What can hang from each mark
nase: bavu
lezem: feton nase
feton: divo lora
lora: feton
sosu: buriko vuda
bavu: divo nase
divo: bavu feton vuda
buriko: sosu
vuda: sapevo

Every row comes from one small tree of marks. The marks that hang from a mark follow it in brackets, in alphabetical order. Every link used is in the known rows. Which tree was each row made from?
Known rows
lora[feton[divo[bavu[nase] vuda[sapevo]]]]: [-0.31 -1.96  2.72  0.60 -0.37  1.38 -1.85  1.86 -0.84 -1.71  0.82  1.49
  0.11  0.07  0.14 -1.83  0.93 -0.46 -1.38 -0.10 -5.77 -0.51]
buriko[sosu[vuda[sapevo]]]: [ 1.19  0.40 -2.10 -1.57 -2.56  0.66  2.26 -0.09  0.02 -0.42  0.57 -0.66
  0.18 -1.71 -1.15  1.75  0.02 -0.34 -1.35  1.47 -0.54 -2.63]
divo[bavu feton]: [-0.62 -0.48  1.85  0.32  1.72  2.97 -0.40 -0.70 -1.12 -0.71  2.90 -0.39
  0.28  1.01  1.11 -3.07 -1.71  2.66 -1.73  0.86 -1.74 -0.83]
bavu[divo[feton] nase]: [-0.67 -2.01  3.55 -0.05  3.11  0.49 -2.48  0.27 -1.14 -0.65  5.08  0.12
  0.42  1.80  2.32 -2.75 -2.05  0.78 -3.56 -0.60 -1.58  2.77]
lezem[feton nase]: [ 2.52 -2.16  1.90 -0.42  1.30 -2.22 -2.70  0.71 -0.12  0.39  2.16  0.20
 -1.41  1.87 -0.20 -2.95 -2.04 -0.08 -1.07 -0.34 -5.08  2.61]
divo[bavu[nase] feton[lora] vuda[sapevo]]: [-1.07 -2.17  2.73  1.11 -0.33  3.15 -1.57 -0.22 -1.41 -2.77  5.11 -0.02
  0.79  0.94  1.90 -5.70 -0.92  3.35 -3.10  0.69 -2.91 -2.65]
bavu[divo[feton vuda] nase]: [-0.99 -1.87  3.46  0.29  2.47  1.54 -3.10  0.31 -1.12 -1.25  5.58  0.29
  0.82  1.67  2.31 -3.00 -1.61  1.31 -4.01 -0.79 -1.18  1.41]
sosu[vuda[sapevo]]: [ 0.77 -0.84 -1.75 -0.59 -2.83 -0.73  2.33  0.78 -0.34 -1.17  0.97 -0.13
  0.77 -1.35 -0.22  1.02 -0.17  0.31 -0.95  1.28  0.63 -2.27]
bavu[divo[vuda] nase]: [-0.93 -1.50  2.71  0.02  1.53  1.55 -2.96  0.52 -0.98 -1.44  4.47  0.63
  0.87  0.95  1.67 -1.79 -0.88  0.43 -3.89 -1.11 -0.57  2.12]
nase[bavu[divo[vuda]]]: [-0.34 -1.96  1.39 -0.42  1.74  0.74 -2.50  0.72 -1.03 -1.97  3.46  0.56
  0.07  0.70  1.27 -1.29 -1.73  0.58 -3.40 -0.57 -0.71  1.45]
lezem[feton]: [ 1.51 -1.84  1.46 -0.20  0.54 -1.45 -0.78  0.32 -0.02  0.63  0.80 -0.05
 -1.04  0.65  0.29 -1.65 -1.21  0.06  0.15  0.05 -3.07  0.70]
nase[bavu[divo[feton[lora]]]]: [-0.15 -2.88  2.49 -0.35  2.86 -0.34 -2.34  0.67 -1.12 -1.40  3.91  0.30
 -0.57  1.34  1.67 -2.60 -2.46  0.64 -2.92 -0.16 -2.48  1.72]
lezem[feton[divo[bavu] lora]]: [ 0.44 -3.82  3.30  0.28  1.08 -0.67 -1.96  1.59 -0.35 -0.14  1.19  0.60
 -0.98  0.51  0.12 -3.51 -1.27 -0.71 -0.16  0.57 -7.67  0.94]
sosu[buriko]: [ 1.12  0.75  0.18 -1.28 -0.35  0.24  0.81 -1.70 -0.06 -0.05  0.04 -0.20
  0.11 -1.02 -1.39  1.42 -0.55 -0.56  0.28  0.91 -0.73 -0.11]
bavu[divo[feton[lora] vuda[sapevo]] nase]: [-0.93 -2.83  3.33  0.55  1.49  0.49 -2.77  0.62 -1.07 -2.18  5.80  0.32
  0.59  1.57  2.51 -3.96 -1.35  1.15 -3.69 -0.40 -1.86  0.72]
lora[feton[divo[bavu[nase] vuda]]]: [-0.36 -1.88  3.20  0.54  0.34  1.77 -2.26  1.67 -0.87 -1.01  0.68  1.56
 -0.04  0.21 -0.02 -1.81  0.87 -0.58 -1.26 -0.30 -6.36 -0.15]
lora[feton[divo[bavu[nase]]]]: [-0.14 -1.95  3.34  0.30  0.78  1.03 -1.81  1.70 -0.90 -0.60  0.32  1.40
 -0.32  0.28 -0.07 -1.61  0.59 -0.95 -0.98 -0.16 -6.65  0.77]
lora[feton[divo[bavu vuda[sapevo]]]]: [-0.24 -1.65  2.06  0.64 -0.47  1.31 -1.48  1.83 -0.63 -1.74  0.22  1.44
  0.02 -0.05 -0.06 -1.41  1.04 -0.51 -0.76  0.11 -5.36 -1.00]
sosu[buriko vuda]: [ 1.78  0.12 -0.39 -2.01 -1.77  0.28  2.32 -1.20 -0.43  0.11  0.73 -0.18
  0.50 -2.13 -1.97  2.48 -0.81 -0.48 -0.46  1.79 -1.21 -1.79]
divo[vuda]: [-0.47  0.19 -0.12  0.50 -0.88  1.51 -0.92 -0.04  0.03 -0.88  0.68  0.25
  0.59 -0.21  0.05 -0.29  0.66  0.72 -0.59 -0.29  0.61 -1.93]
sosu[buriko vuda[sapevo]]: [ 1.94 -0.07 -1.58 -1.87 -3.14 -0.47  3.13 -0.87 -0.39 -1.25  1.00 -0.32
  0.89 -2.32 -1.62  2.39 -0.72 -0.27 -0.66  2.21 -0.04 -2.41]

Which tree is each row?
[ 1.55 -3.91  2.76 -0.23  1.82 -1.60 -4.72  2.20 -0.50 -1.01  3.37  0.90
 -0.76  1.78  0.01 -3.64 -2.72 -0.52 -2.92 -0.44 -7.67  2.78] | lezem[feton[divo[vuda]] nase[bavu]]
[-0.92 -1.99  2.62  0.38  1.48  1.03 -2.52  0.48 -1.09 -2.21  5.77  0.19
  1.07  1.52  2.60 -3.01 -1.54  1.46 -4.12 -0.49 -0.35  0.98] | bavu[divo[feton vuda[sapevo]] nase]
[-2.03 -1.37  1.97  0.65  0.29  3.26 -2.36  1.57 -0.73 -1.77  1.90  0.90
  1.60 -0.29  0.22 -1.67 -0.20  0.09 -2.62  0.06 -3.70  0.18] | feton[divo[bavu[nase] vuda]]
[-1.43 -2.76  1.20  1.17 -1.13 -0.42 -1.57  2.27  0.24 -1.98  0.40  0.98
  0.51 -0.45 -0.08 -2.00  0.90 -1.38  0.13  0.49 -4.70 -1.61] | feton[divo[vuda[sapevo]] lora]
[-1.20 -0.84  2.92  0.75  1.08  4.62 -2.10 -0.70 -1.46 -1.52  4.80 -0.08
  1.08  1.07  1.58 -4.31 -1.29  3.55 -3.55  0.18 -1.97 -1.70] | divo[bavu[nase] feton vuda]
[ 1.24 -4.18  3.09  0.37  0.70 -1.09 -3.87  2.12 -0.43 -1.48  3.08  0.94
 -0.87  1.55 -0.21 -4.98 -1.76 -0.35 -1.75  0.22 -8.80  1.58] | lezem[feton[divo[bavu vuda[sapevo]] lora] nase]
[ 0.88 -1.98  1.84 -0.55  2.74 -0.79 -3.40  0.79 -0.91 -1.26  4.13  0.38
 -0.54  2.14  0.71 -2.66 -2.66  0.47 -3.49 -0.54 -2.99  3.18] | lezem[nase[bavu[divo[feton]]]]
[-0.47 -2.06  2.51  0.16  2.74 -0.12 -1.64  0.43 -0.56 -0.71  3.35  0.11
 -0.39  1.51  1.62 -2.39 -1.56  0.34 -1.34  0.11 -1.90  1.04] | bavu[divo[feton[lora]]]
[-1.97 -2.99  3.36  1.01  0.32  2.23 -2.82  1.85 -0.73 -1.68  1.93  1.21
  0.66 -0.13  0.13 -3.53  0.16 -0.42 -1.74  0.24 -6.73 -0.32] | feton[divo[bavu[nase] vuda] lora]
[-0.39 -2.82  2.38 -0.11  2.42  0.43 -2.76  0.64 -1.11 -1.83  4.24  0.40
 -0.32  1.26  1.69 -2.78 -2.12  0.98 -3.18 -0.31 -2.15  0.79] | nase[bavu[divo[feton[lora] vuda]]]
[ 2.43 -3.65  2.94 -0.88  2.81 -2.26 -4.13  1.21 -0.86 -0.68  4.39  0.51
 -1.54  2.43  0.67 -3.72 -3.47  0.10 -3.27 -0.62 -5.77  4.23] | lezem[feton nase[bavu[divo]]]
[-0.82 -1.91  2.42  0.53  2.12  0.90 -2.25  0.43 -0.53 -1.36  3.82  0.30
  0.00  1.38  1.63 -2.62 -1.11  0.88 -1.72 -0.10 -1.47 -0.30] | bavu[divo[feton[lora] vuda]]
[-1.61 -3.19  3.44  0.67  0.94  1.18 -2.18  1.86 -0.76 -1.06  1.45  1.02
  0.28  0.02  0.06 -3.34 -0.25 -0.97 -1.32  0.44 -7.16  1.04] | feton[divo[bavu[nase]] lora]
[ 0.25 -4.06  3.25  0.57  0.08 -0.24 -2.38  1.74 -0.50 -1.17  2.27  0.70
 -0.36  0.44  0.58 -4.18 -1.00 -0.18 -1.15  0.44 -7.21  0.19] | lezem[feton[divo[bavu[nase] vuda[sapevo]] lora]]
[ 2.43 -4.80  3.94 -0.63  2.83 -2.97 -4.46  1.44 -0.87 -0.63  4.42  0.72
 -2.20  2.52  0.60 -5.02 -3.23 -0.31 -2.67 -0.53 -7.88  3.99] | lezem[feton[lora] nase[bavu[divo]]]
[-0.73 -2.04  1.62  0.63  1.11  0.39 -1.68  0.64 -0.50 -2.31  4.03  0.23
  0.27  1.19  1.90 -2.63 -1.04  0.99 -1.85  0.17 -0.65 -0.71] | bavu[divo[feton[lora] vuda[sapevo]]]
[ 0.00 -1.68  1.68  0.65 -0.64 -0.08 -1.41  2.04 -0.18 -1.27 -0.42  1.35
 -0.16 -0.04 -0.14 -0.72  1.37 -1.24  0.03 -0.11 -4.98 -1.13] | lora[feton[divo[vuda[sapevo]]]]
[-0.33 -1.61  2.65  0.56  0.24  1.75 -1.89  1.70 -0.66 -1.08  0.07  1.51
 -0.18  0.09 -0.26 -1.37  0.98 -0.65 -0.65 -0.09 -5.96 -0.70] | lora[feton[divo[bavu vuda]]]
[-0.34 -2.86  1.83 -0.04  1.71  0.05 -2.40  0.78 -1.06 -2.51  4.38  0.34
 -0.11  1.12  1.90 -2.82 -2.07  1.09 -3.28 -0.09 -1.65  0.48] | nase[bavu[divo[feton[lora] vuda[sapevo]]]]
